Known rows, with every step that occurs:
m, q: [-0.28 1.22 -0.68 -0.66 -0.31 2.29 -1.36 -1.85 -0.69 1.30 1.34 1.18 -2.37 2.34 0.06 0.35 0.76 -2.66 3.80 -0.04 0.37]
m, n, f: [-0.69 -2.16 -1.67 -0.74 0.51 -3.20 0.18 0.57 0.75 0.00 0.66 1.87 -1.00 -0.26 1.91 2.00 0.49 -1.16 2.57 -3.16 -2.83]
n, m, q, f: [-1.27 0.48 -1.14 0.10 -2.51 -0.22 -2.18 1.54 -3.80 2.13 -1.01 1.34 -4.03 1.95 -1.87 -1.62 -0.47 -1.34 0.35 0.03 1.18]
x, m, n, f: [-0.97 -3.72 -0.47 0.95 -0.09 -2.11 0.29 2.04 -0.90 1.20 0.38 1.10 0.10 0.28 1.60 0.65 0.31 -2.16 2.02 -4.16 -1.00]
q, f: [-0.12 1.03 0.68 -2.62 -2.93 0.33 -0.62 0.36 0.42 -1.28 0.30 0.60 -2.23 1.16 0.70 0.80 1.02 -0.75 -0.67 -0.46 -1.36]
x, f, q: [1.26 2.31 0.26 -1.84 -2.38 -1.24 -3.04 0.48 -0.50 -0.62 -1.23 -0.57 -2.91 2.45 -2.02 -0.89 0.57 -0.70 0.97 -1.36 0.71]
n, m, q, f, j: [-0.85 -0.95 -0.09 -1.48 -3.33 -1.24 -1.90 -0.89 -4.00 2.50 -1.49 1.58 -6.24 1.48 -4.58 -0.77 -2.00 -0.45 -0.68 1.35 2.72]
x, f, n: [1.04 -1.04 -1.09 -3.56 -2.97 0.01 -2.03 -0.76 0.44 -0.88 0.14 0.48 -2.49 0.34 -1.42 1.34 -0.42 -0.35 1.33 0.87 -3.18]
n, f, x, m, q: [-0.17 1.55 -1.46 1.90 1.60 -0.02 -1.31 -1.54 -4.65 1.75 0.76 0.61 -0.35 3.15 -1.32 -0.12 0.50 -3.16 2.44 -3.03 3.54]
q, f, j: [0.48 -0.40 1.85 -4.14 -3.74 -0.47 -0.15 -2.23 0.11 -0.83 -0.14 0.86 -4.43 0.81 -1.89 1.77 -0.62 0.25 -1.83 1.18 0.34]
j, f, x, m: [0.37 0.90 0.36 -0.93 1.45 1.00 -0.14 -0.84 -2.76 -1.66 0.55 -0.83 0.74 3.05 -1.77 2.11 0.48 -3.02 0.80 -3.25 2.70]
x, f, b: [2.88 -1.02 -0.71 -2.78 -1.69 -0.80 -3.99 1.05 1.19 -2.40 0.13 -1.59 1.99 1.36 -0.35 1.27 0.36 -0.91 0.67 1.12 -3.33]
b, f, q: [0.50 1.45 -1.29 0.46 0.79 -2.81 -3.49 -0.75 -1.82 -0.18 0.89 -0.49 -2.93 3.10 -1.43 0.44 0.26 -1.36 1.76 -2.10 0.86]
q, f, x, m, n: [-1.76 -2.59 -0.31 -0.38 -5.50 -1.46 0.06 0.17 -3.48 1.30 -0.93 1.35 1.74 1.38 -1.29 0.92 1.29 -2.61 0.51 -4.55 1.28]
j, f, n, m, q: [-0.48 -1.02 -3.59 -1.06 1.05 0.42 -0.68 -1.52 -3.94 1.12 -0.73 1.21 -4.97 1.40 -3.76 0.48 -2.21 -1.18 1.88 0.29 -0.56]
n, m, q: [-1.30 -0.20 -1.32 1.35 0.96 1.28 -2.56 0.65 -2.77 2.41 0.66 0.19 -2.54 2.50 -2.45 -0.70 -0.87 -2.74 4.04 -0.13 1.90]
m, n: [-1.24 -2.77 -0.70 -1.32 -1.68 -0.25 0.21 -0.31 1.19 0.49 1.13 1.36 0.13 0.44 0.58 2.19 0.83 -2.35 4.10 -2.49 -1.87]
q, f, n: [-0.31 -0.52 -1.40 -3.32 -4.10 1.10 0.05 -1.86 -0.40 -0.92 0.37 0.97 -2.75 0.22 -1.20 1.58 -0.22 0.02 -0.34 0.76 -3.18]
q, f, a: [1.11 1.63 -0.51 -3.38 -4.85 -0.28 -1.36 0.06 -0.75 -0.39 -0.62 -0.06 -1.01 3.06 -1.63 1.51 -0.29 -1.13 -1.39 -1.29 -0.78]

Rows:
[-0.64 0.39 -2.57 -2.64 -4.90 1.54 -0.18 -3.33 -2.26 1.40 -0.53 2.33 -4.59 0.71 -1.57 0.07 0.11 -0.54 0.37 0.95 -2.12]	m, q, f, n
[-1.03 -2.42 -4.48 1.42 0.59 -2.37 -3.95 -0.72 -4.82 2.56 0.91 1.11 -4.22 1.97 -3.55 -0.03 -2.34 -1.33 2.92 0.74 -0.75]	b, f, n, m, q
[2.21 -0.31 -2.29 -0.81 3.31 -1.03 -2.13 -0.21 0.81 -2.70 1.74 -1.75 2.33 1.31 0.56 2.27 -0.20 -0.98 1.22 0.04 -3.55]	n, f, b
[-0.69 0.86 -0.67 1.20 -0.83 2.73 -1.60 -2.34 -4.16 2.27 1.10 -0.02 0.85 3.70 -2.60 0.01 0.93 -4.22 3.99 -2.13 4.56]	f, x, m, q
[-1.32 -1.82 -3.45 0.43 -0.26 1.85 -1.92 -1.70 -3.43 2.73 0.79 0.58 -2.99 1.74 -4.31 0.09 -1.99 -1.89 4.39 1.04 0.06]	f, n, m, q
[2.49 -0.43 -1.42 -2.89 2.09 0.47 -1.14 -0.93 0.75 -3.71 0.76 -1.69 1.75 1.68 0.06 3.05 0.29 -1.25 0.20 0.11 -3.36]	j, f, b
[0.16 -2.50 -1.75 -1.56 -1.57 -1.19 -3.30 1.58 -1.71 0.22 -0.74 -0.36 -2.67 0.74 -3.71 0.31 -1.99 -0.27 1.52 1.07 -1.72]	x, f, n, m
[0.50 -5.17 -2.37 0.98 0.09 -2.41 -1.09 1.41 -0.85 0.18 0.46 -0.75 4.23 0.35 0.63 1.38 0.02 -1.94 1.75 -2.98 -3.11]	x, m, n, f, b
[0.34 2.86 -1.22 0.16 2.65 -1.35 -1.23 -0.70 -0.92 -0.93 0.36 -0.42 -2.83 2.35 -1.09 0.21 -0.07 -0.75 1.40 -2.49 0.99]	n, f, q
[0.99 -0.24 0.41 -2.25 2.17 -1.68 -0.38 -2.39 0.59 -1.24 1.29 0.49 -4.12 0.95 -1.18 2.56 -1.25 0.00 0.50 0.39 0.08]	n, f, j
[-1.61 1.56 -1.93 0.48 -2.20 -1.06 -2.57 -0.31 -5.67 1.63 -0.99 0.96 -2.09 3.10 -4.12 -0.64 -0.26 -1.87 1.07 -1.11 3.56]	n, m, q, f, x
[-0.51 -4.97 0.49 -0.58 -1.04 -3.13 0.61 -0.46 -1.13 1.81 0.07 1.54 -2.22 0.01 -1.08 1.65 -1.24 -1.25 1.34 -2.60 0.47]	x, m, n, f, j
[-1.60 -3.15 -0.45 0.69 -2.16 0.05 -0.29 -0.70 -2.38 1.65 0.76 0.19 3.39 1.93 -1.85 1.91 1.06 -3.93 4.37 -4.51 2.21]	f, x, m, n
[-1.01 -1.05 -2.49 -0.17 0.97 -3.76 -0.14 -1.49 -1.02 -0.51 0.80 1.48 1.03 0.88 -0.22 3.10 0.56 -1.93 3.22 -4.39 -0.28]	m, n, f, x
[0.10 1.54 -0.68 -0.30 0.52 1.45 -0.40 -2.24 -4.72 0.76 -0.19 0.68 -0.96 3.58 -1.99 0.54 0.76 -3.57 1.54 -2.93 3.88]	j, f, x, m, q
[0.79 -3.69 -3.21 -0.48 0.91 -3.39 -1.17 0.12 0.81 -1.15 0.63 0.03 3.08 0.08 1.16 2.51 0.19 -1.17 2.17 -1.92 -4.80]	m, n, f, b
[-0.28 -3.30 -0.36 -2.17 -0.13 -4.09 0.49 -2.03 0.70 0.42 0.10 2.19 -3.25 -0.62 -0.79 3.03 -0.89 -0.25 1.54 -1.71 -1.02]	m, n, f, j
[1.18 0.40 -2.11 -1.89 -3.74 0.67 -2.22 -1.50 -1.46 -0.20 -0.25 0.36 0.24 1.72 -0.53 0.11 0.96 -1.27 -0.25 1.12 -2.41]	m, q, f, b
[-1.24 -2.13 -2.09 -1.36 -2.68 0.03 -1.04 0.58 -2.45 0.24 -0.43 0.07 -2.84 0.49 -3.57 0.44 -1.71 -0.18 0.00 0.69 -1.70]	q, f, n, m
